Each row comes from the steps of one walk. Every step used is in the known rows, and no mark comes twice. Write the walk behind each row, first mark first.
Known rows:
mabo -> golu: [ -3  16  -9   5  14  15   5   9   3  10   1 -17   1   2   0 -14  12  28
 -17  16 -27  -2 -15  -8   9  14   2 -10 -26  -7  12  -1   5 -12  18  -6
   6   7  11   1 -20  -9   8  -4 -23  10 -31  -1  -8  -7   6  10   9  -8
  -5 -29  12   7 -14   7]
megig -> bofiv -> pigo -> tasora -> mabo -> golu -> pesem: [-13  32 -21  14  -3  15 -19  14   0   5  -4   5  -8   9  -9   4  10  31
   7   9 -17  15  19 -18  11  -1 -13   3 -17   3  36   3  -1   9  23  -8
  30  36   4 -18 -19  -2 -10 -14 -14  10  -8  -1   8  -4   4   1 -11   7
 -16 -36   8   0 -23  -9]
megig -> tasora -> mabo -> golu -> pesem: [  2  28 -11  10   6  10 -14   6  18  -4   9  -4  -5   8  13  -1  12  36
  -5  20 -11  10  -9 -18  -3  12 -23   0 -16  10  32   0   3  -3  11  -3
  40   6  -6 -18 -13  -3   6  -6   0  -3 -25 -11   6 -10  18   6   2  -6
  -1 -36  27  18 -16  -6]
bofiv -> pigo -> tasora -> mabo: [ -5  22  -7  12   1   0   6   8  -7   2  -4  -3 -11  -4  -9 -20   9  24
  -5  13 -23   8  -9  -5  12 -18   0   3 -13   5  21  -1  11   2  24 -15
  12  17  -1  -6 -24 -15  17 -17 -25  18  -4   7  -8  11   9   6   5  -1
 -16 -28   9 -25 -18 -15]
bofiv -> pesem: [ 11  17  -1   1   8   5   1  11   8  -2  -8 -13  -6   0   9 -11   7  24
 -12  15 -19   2  -3  -6  20   0  14  -2 -19  -5  16  -4  -4 -11  23  -6
  17   7  17 -18  -8 -14   6  -1 -28  11 -30   4   2   7   2  14   9   1
  -7 -29  18   0 -17   8]
pigo -> tasora: [ 10  12  -5  22  12  -4  12  15   9  -1  -3 -16 -10  -2 -12 -11   0  28
 -12   2 -17   9 -21  -7  16  -3   1  -1 -19  -1   9   2  18 -16  24  -4
   6  21   8   4 -23  -7  16  -7 -29  10 -12   3 -13  10  11  11   8  -1
 -14 -29   6 -21 -12   3]
golu -> pesem -> bofiv -> pigo: [ 14   9 -10   3  -7   2  -7  14  -1   6  -7 -12   4  -2   2 -16   6  19
  -3  11 -24  11   9   1  30 -17  13  -6 -22  -6  28   1  -3   0  30  -2
   2  -9  12 -20 -15 -19  -2 -13 -17  27 -16  -2   4  -5  12   8   2  -2
 -11 -24  11   2 -32  12]
mabo -> golu -> pesem -> bofiv -> megig -> tasora: [ 14  19 -22   6  -5  16  -8  22   6   9  -2  -9  -2  11   7 -17   8  15
 -10   7 -12  18   9 -17  12   4 -14   3 -19  -6  34   6  -1  -4  14  12
  19 -20  10 -15 -15 -21 -11  -7  -2   4 -31 -15   1 -16  17  -4  -3  -2
   3 -36   7  22 -23   8]
bofiv -> pesem -> golu: [  2  24  -8   6   4  15  -4  17  -2   3  -7 -16   3  -2   4 -15  15  20
 -20   1 -28   0   1  -9  15   1  16  -8 -17 -13  14  -2   0  -7  18  -3
  13  -4  19 -10 -13 -15   4  -5 -30  12 -27   2  -2   0  -1   8   3   2
   0 -29  14   7  -8   8]
bofiv -> pigo -> tasora -> mabo -> golu: [-16  28  -7  13  -4   9   1   7 -11   8   0  -2 -11  -3 -10 -20  15  20
  -4   9 -25   6  -3  -7   6 -11  -7  -1 -15   0  23   3  10   6  18 -12
  11  17  -3   0 -26 -16  12 -16 -24  15 -10   3  -9   3   7   2   2   2
  -9 -31   8 -13 -16 -15]
golu -> pesem: [ 13  14  -7   5  11   1  -2   9  10  -2   4 -16   2   3   5  -3   1  34
  -6  15 -16   8 -12  -5  15   8   9  -9 -29   3  24  -4   6 -14  30  -8
  14  18  16 -23 -17  -1   5  -5 -18  10 -16  -5   4   1  14  21   9  -2
  -9 -24  17  -6 -21  15]
megig -> tasora: [ 20   7  -9   9  23  -1   8  17  19  -5   1 -17  -4   3  10 -14   3  35
 -14  15 -18   9 -23  -7  10   6  -8  12 -16   1  11  -5   4 -18  19  -4
  20  -9   0 -11 -17  -8  18  -4 -16   7 -24   0 -10  -1  15   0   5 -18
 -14 -21  20   5 -17   3]
tasora -> mabo -> golu -> pesem -> bofiv -> megig: [ -5  33 -24   3 -14  15 -14  11   0   9   2  -3  -7  10   5  -7  14  14
  -9  26  -9   9   4 -19   3  -2  -4 -10 -24   4  35   4  -2   7  16  -2
  23   3  11 -14 -10  -8 -12  -6  -3   2 -28 -13   6  -9   9  10  11   0
   4 -53   5   8 -21  -6]
bofiv -> pesem -> golu -> mabo: [  7  15  -7   5   1  17 -13  14   7   5  -7 -10  -3   4   2 -22  10  18
 -16 -13 -26  -2   5 -12   9   9  15   1 -18 -16  25   3   2  -7  25  -9
  22  12  19 -13 -14 -11   2  -8 -31   7 -30  -2   2  -4  -4   7  -3   9
   0 -31  17  13  -7  10]
mabo -> golu -> pesem -> bofiv -> pigo -> tasora -> geri: [ -5  15 -18  25 -11  16 -10  13   1  10 -12  -2   0   0 -15 -13   7  14
  -3  -4 -22  14  11 -10  21  -2   0  -6 -15 -12  29  14   8   0  20   6
   8  -4   5 -12 -32 -37 -11 -13 -14  18 -15  -9  -7  -5  12  16 -10   8
   1 -21   9  16 -30  -6]
mabo -> golu -> pesem -> bofiv: [  5  17 -12  14  -6  14 -11  14   7  10  -2 -15   4   3  -2  -9   9  23
  -9   7 -20   2   5  -8  20   5   2 -16 -25  -8  25   8   0  -5  18   5
   6  -3  14  -6 -15 -13  -8  -6 -12  17 -29 -10   2 -15   9  13   2   1
  -1 -36  12  19 -24  12]
mabo -> golu -> pesem -> bofiv -> pigo: [  2  16 -13   6  -9  16 -11  13  -6  13  -5 -10   6  -1   0 -18  14  18
  -5   5 -28   4  14  -5  21  -6   5 -11 -22 -11  31   8  -4   2  19   1
   2  -9  10 -12 -18 -23  -6 -12 -14  24 -24  -8   3 -15  11   6  -2   4
  -5 -26  11  18 -28  11]
golu -> pesem -> bofiv: [ 21   7 -12  11  -2   0  -6  18  10   2  -3 -15   3   1   2  -6   2  25
  -8  12 -16   7  -1  -4  26  -6  12 -11 -26  -2  20   3   1  -8  27   3
   7  -1  15 -14 -12  -8  -4  -4 -14  19 -24  -7   2  -4  12  15   9  -3
  -7 -34  12   6 -26  16]
bofiv -> pigo: [  4  12  -4  -6  15   3  11  10  -9   8  -1 -13   1  -5   1 -25  10  24
 -11  20 -32   4  -6   3  21  -8  13   2 -21  -4  14  -5   0  -6  29 -16
   1  -5   9 -14 -20 -16  16 -14 -30  23 -15   6  -6   3   9   4   6 -13
 -16 -12  12 -12 -24   6]
bofiv -> megig -> tasora: [ 20  14 -23  -3  21   5  16  19   7  -1   3 -13  -9   9  12 -22   1  20
 -17  22 -12  19 -16 -14   6   3 -10  20 -19   3  20  -8   1 -16  22  -3
  24 -18   8 -18 -17 -12  10  -4 -12  -1 -23  -4 -11   2  16  -7   5 -18
  -7 -25   8  -5 -16   4]
bofiv -> pigo -> tasora: [  1  13  -5  11   7   0  13  13  -8   4  -6 -12  -7  -4 -11 -25   4  21
  -5   2 -28  12  -7  -1  20 -17   3   5 -15  -4  15  -1  11  -9  28 -11
   0   9   4  -6 -28 -23  16 -17 -32  20  -5   8 -12   8  12   1   1   0
 -18 -16   5 -25 -20   1]
pigo -> bofiv -> megig -> tasora: [ 15  12 -21  -2  13   3  17  17  18   6   3 -15 -16   8   1 -24 -19   8
 -20  24  -9  29 -24 -21  -1   6 -13   6 -23   5  14   2  -7 -12  26   4
  16 -21   3 -15 -23  -7  12 -11 -22  -2 -26  -6 -14  12  18  10   6 -11
  -1 -28   4  -5 -11   5]

Write each row's walk:
[ -3  28 -13  28 -17   8 -14  11  10   3  -2  -4 -11   3 -13   0   9  24
  -1   3 -11   9   0 -16  10  -5 -11 -16 -18   3  27  11  13   2  13   4
  16  21   0   0 -18  -8  -5  -5  -9  10 -16  -9  -1  -3  11  15   4  12
  -3 -53   8   0 -17  -9]
pigo -> tasora -> mabo -> golu -> pesem -> bofiv
[ -2  30 -22  -1  -5  11  -3   9  17   5  10  -4 -17  13   5 -12 -10  11
 -10  26  -3  30  -9 -30 -15   8 -24  -3 -25  11  34   6  -6   2  19   6
  34  -5  -2 -22 -20  -4   1 -13  -8  -9 -27 -16   0   4  18  17   4   0
  10 -43   9   6 -11  -5]
pigo -> bofiv -> megig -> tasora -> mabo -> golu -> pesem
[ -9  30  -7  24   1   8  -1   9   6   2   1  -6 -13   2 -12  -7  11  28
  -8  10 -14   5 -15 -14   2   3 -12 -11 -17   4  18   3  15  -4  14  -6
  18  29  -3   8 -23  -5  10  -8 -21   4 -14  -2 -11   5   6  14   8   4
  -6 -46  10 -12  -5 -16]
pigo -> tasora -> mabo -> golu
[  3  34 -25  -2   4  13  -5  12   7  -2   7  -3 -13  18  16 -11  10  20
  -7  23  -4  21  -4 -26  -9   9 -23  11 -19   8  38  -4   0  -3  14  -2
  42  -2   3 -24 -13  -9  -1  -7   3 -11 -25 -12   5  -5  18  -2   5  -6
   4 -39  13   7 -16  -7]
bofiv -> megig -> tasora -> mabo -> golu -> pesem
[-14  31  -8  14 -10  10  -7   4  -9   6   1  -1  -8   0  -7 -13  11  23
   4   5 -21  12   7 -10   7 -10  -8  -3 -15   2  36   4  11   6  20 -10
  19  24   0 -13 -25 -18   4 -17 -16  11  -6  -2   4   0  13   7  -1  13
  -8 -31  11 -13 -20  -9]
bofiv -> pigo -> tasora -> mabo -> golu -> pesem
[ 18   6 -27   2   2   5  11  23   1  12 -10 -15  -6   4   2 -23   5   7
 -21  22 -15  12  -8  -8  23 -10  11   1 -23  -8  10   0  -5  -7  27   1
  -1 -20  16  -5 -12 -15  -3  -6 -18  16 -29  -3 -12   1   8   0  14 -15
  -6 -38  -5  -5 -22   8]
pesem -> bofiv -> megig
[ 10  22 -16  18  -5   9 -18  13  19   0   2  -4  -4   6  10  -4  14  28
  -6  18  -9  10  -2 -17   2   3 -21  -1 -13   4  28   4  -3   1   9   4
  31  -9  -8 -12 -10  -8  -1  -4   3   6 -28 -12   3 -14  15   1   3  -5
  -2 -44  23  27 -19  -9]
megig -> tasora -> mabo -> golu -> pesem -> bofiv
[  9  17 -31  14  -1  19  -8  20  14   5  -7  -4  -1  13   5 -10   8  14
 -13   9  -8  21   4 -20  12  10  -9   5 -17  -4  31  10   1  -5  16  12
  25 -24  10 -22 -21 -28 -15  -5   2   1 -31 -19  -7 -10  15   8  -8  -8
  10 -26  10  31 -28  -5]
mabo -> golu -> pesem -> bofiv -> megig -> tasora -> geri
[  1  23  -8   7   6  14  -6   6   4   7   7 -14   2   5   2  -4  10  32
  -8  10 -21   2  -5 -10   9  14   0 -13 -28  -3  28   1   6  -9  20  -4
  15  14  13 -13 -18  -8  -2  -7 -15   7 -26  -9   4 -10  10  18   2   1
  -1 -30  17   8 -17  11]
mabo -> golu -> pesem
[ -3  11 -28  19  18   9   0  21  10   3 -14   0  -5   4 -13  -1   1  25
  -7  10 -21  19   3 -11  26   3   4  13 -13  -4  14   0   4  -5  33 -10
  19  16   8 -19 -30 -13  -3 -12 -26  15  -6   5 -14  11   2   7 -12  -9
 -17 -14   9  -5 -28 -12]
megig -> bofiv -> pigo -> tasora -> geri
[ 10  20 -13   5  13  11 -10  21  16   1 -11  -7  -5   9   8   4   6  30
  -8  18 -17   7  10 -15  25   7   9   5 -20  -4  16  -6 -12  -7  26  -5
  28  19  19 -24  -3   1  -7   1 -24   9 -26   4   4   4  -5   4   0  -5
 -13 -35  14   9 -20   9]
megig -> bofiv -> pesem
[  1  19 -12  19 -15  12  -9  16  -5  12  -7  -9   0  -1 -12 -18   8  17
   0  -8 -24  10  14  -8  23 -12  -2  -8 -18 -12  29  12   7   1  18   8
   1   1   7  -4 -23 -27  -9 -14 -16  23 -16  -6  -2 -11  12   3  -8  11
  -6 -30   5   6 -26   6]
mabo -> golu -> pesem -> bofiv -> pigo -> tasora
[  2  18 -21   9  11  22 -22  24  15   6 -10  -4  -2  13   1  -6   9  25
 -13  -8 -21   3  17 -19  15  16  10   7 -18 -14  23   2  -5  -3  28  -7
  33  25  19 -20 -10   4 -11  -5 -28   4 -30  -2   6  -5 -10   0 -10   4
  -8 -37  13  24 -12  11]
megig -> bofiv -> pesem -> golu -> mabo
[  9  19 -30   6  -3  12  -2  21   6  10  -6  -4 -10   9   8 -20  13  10
 -16  24  -9  14  -1 -19   7  -6 -16   7 -15  -2  21   4  -5   2  11   5
  20 -28  -3  -5 -10 -16  -1  -6  -2   4 -33 -10 -10  -8  11 -10   8 -16
   0 -45   4  18 -17 -11]
pesem -> bofiv -> megig -> tasora -> mabo -> golu
[  4  12  -8   8  -4  14  -9  13  17  13  -4 -12 -10   1  -7 -24  -9   8
 -19  -7 -22  11  -6 -19   1  12   8 -10 -23 -10  18  13  -5  -3  27   0
  17   9  13 -13 -21  -6   5 -14 -37   8 -31  -5  -4   7  -1  23   0  12
   7 -35  13  12  -3  13]
pigo -> bofiv -> pesem -> golu -> mabo
[ 13   4 -12   3   0   2   6  19  -6  13 -11 -14   2  -9  -2 -27  10  15
 -14  15 -29   5   2   5  32 -23  17  -3 -20 -10  10   2  -5   0  27  -3
 -10 -22   7  -4 -17 -23   6 -13 -27  34 -23   5 -11  -2   5  -2   8 -14
 -15 -23   8   1 -30   4]
pesem -> bofiv -> pigo
[ -2  33 -23  23 -19  10 -10  15   0   6  -3  -2 -16  10 -10  -9   6  10
  -3   7  -6  18   3 -20   6 -10 -13  -8 -18   3  34   8  10   4  16   6
  19  14   5  -4 -18 -14  -9  -9  -7   1 -16 -11  -1   0  11   8   5  11
   5 -57  -4  -6 -17 -11]
pigo -> tasora -> mabo -> golu -> pesem -> bofiv -> megig
[  7  19 -24  -1   5   1  11  10  19   4   9  -6 -21   9   5 -18 -15   9
 -16  36  -3  28 -25 -25  -9   4 -16   3 -21  12  17   1  -7  -4  24   0
  26 -11  -4 -17 -18  -1  12 -11 -16  -5 -25  -7 -11  14  15  13  12 -13
   2 -39   7  -7 -10  -7]
pigo -> bofiv -> megig -> tasora -> mabo
[  4  14 -19  -6   7   3  19  11  10  13   2 -16 -14   3  -5 -22 -15   5
 -20  29 -12  24 -27 -19   5   3   2  -6 -33   2  11   3  -4 -10  31  -1
   6  -5  14 -10 -22  -4   9 -10 -30   4 -25  -5 -13  16  10  19  14  -9
   0 -30  -2 -19 -13   7]
pigo -> bofiv -> megig
[  6  22 -10  16 -20   0 -12  14  -1   3  -8  -3  -6  -2  -6 -10   4  18
   4   8 -15  13   9  -6  22 -26   2  -8 -16   1  30   8   3   7  25  -2
  12   9   2 -16 -18 -16  -1 -14 -14  22  -6  -4   3   2  14   9   2   6
 -10 -37   7  -9 -28  -5]
golu -> pesem -> bofiv -> pigo -> tasora -> mabo
[  4  22 -15  10 -10  11 -19  10   8   3   0  -1  -3   4  10 -12  15  26
  -3  17 -16  12  10 -12   5  -9 -18   3 -11   1  33   4  -6   8  10   2
  27 -12 -11 -18 -14 -18   0 -12   0  14 -23  -8   3 -14  16  -4  -2  -5
  -6 -34  22  25 -24 -10]
megig -> tasora -> mabo -> golu -> pesem -> bofiv -> pigo
[  3   9 -16  13  12  14  -5  14   5   9   2 -18   2   3  -7 -26   9  25
 -24 -10 -29  -2 -14 -11   4  17  11  -3 -24 -13  16   3  16 -12  29 -13
  14  15  13  -1 -23   2   9 -13 -29   7 -25  -1  -9  -6   1   7   3  -3
  -4 -28  14   7  -6  11]
pesem -> golu -> mabo
[  1  27 -22  11  10  19 -17  22   8   4 -11 -10   1   9   3   4  12  29
 -13   6 -23   6  13 -17  19   7  11   1 -18 -11  14  -4  -8  -3  22   0
  25   9  18 -17  -9   0 -11  -3 -26   9 -25   2   2  -3  -9  -1  -6  -1
  -8 -34  11  18 -12   9]
megig -> bofiv -> pesem -> golu
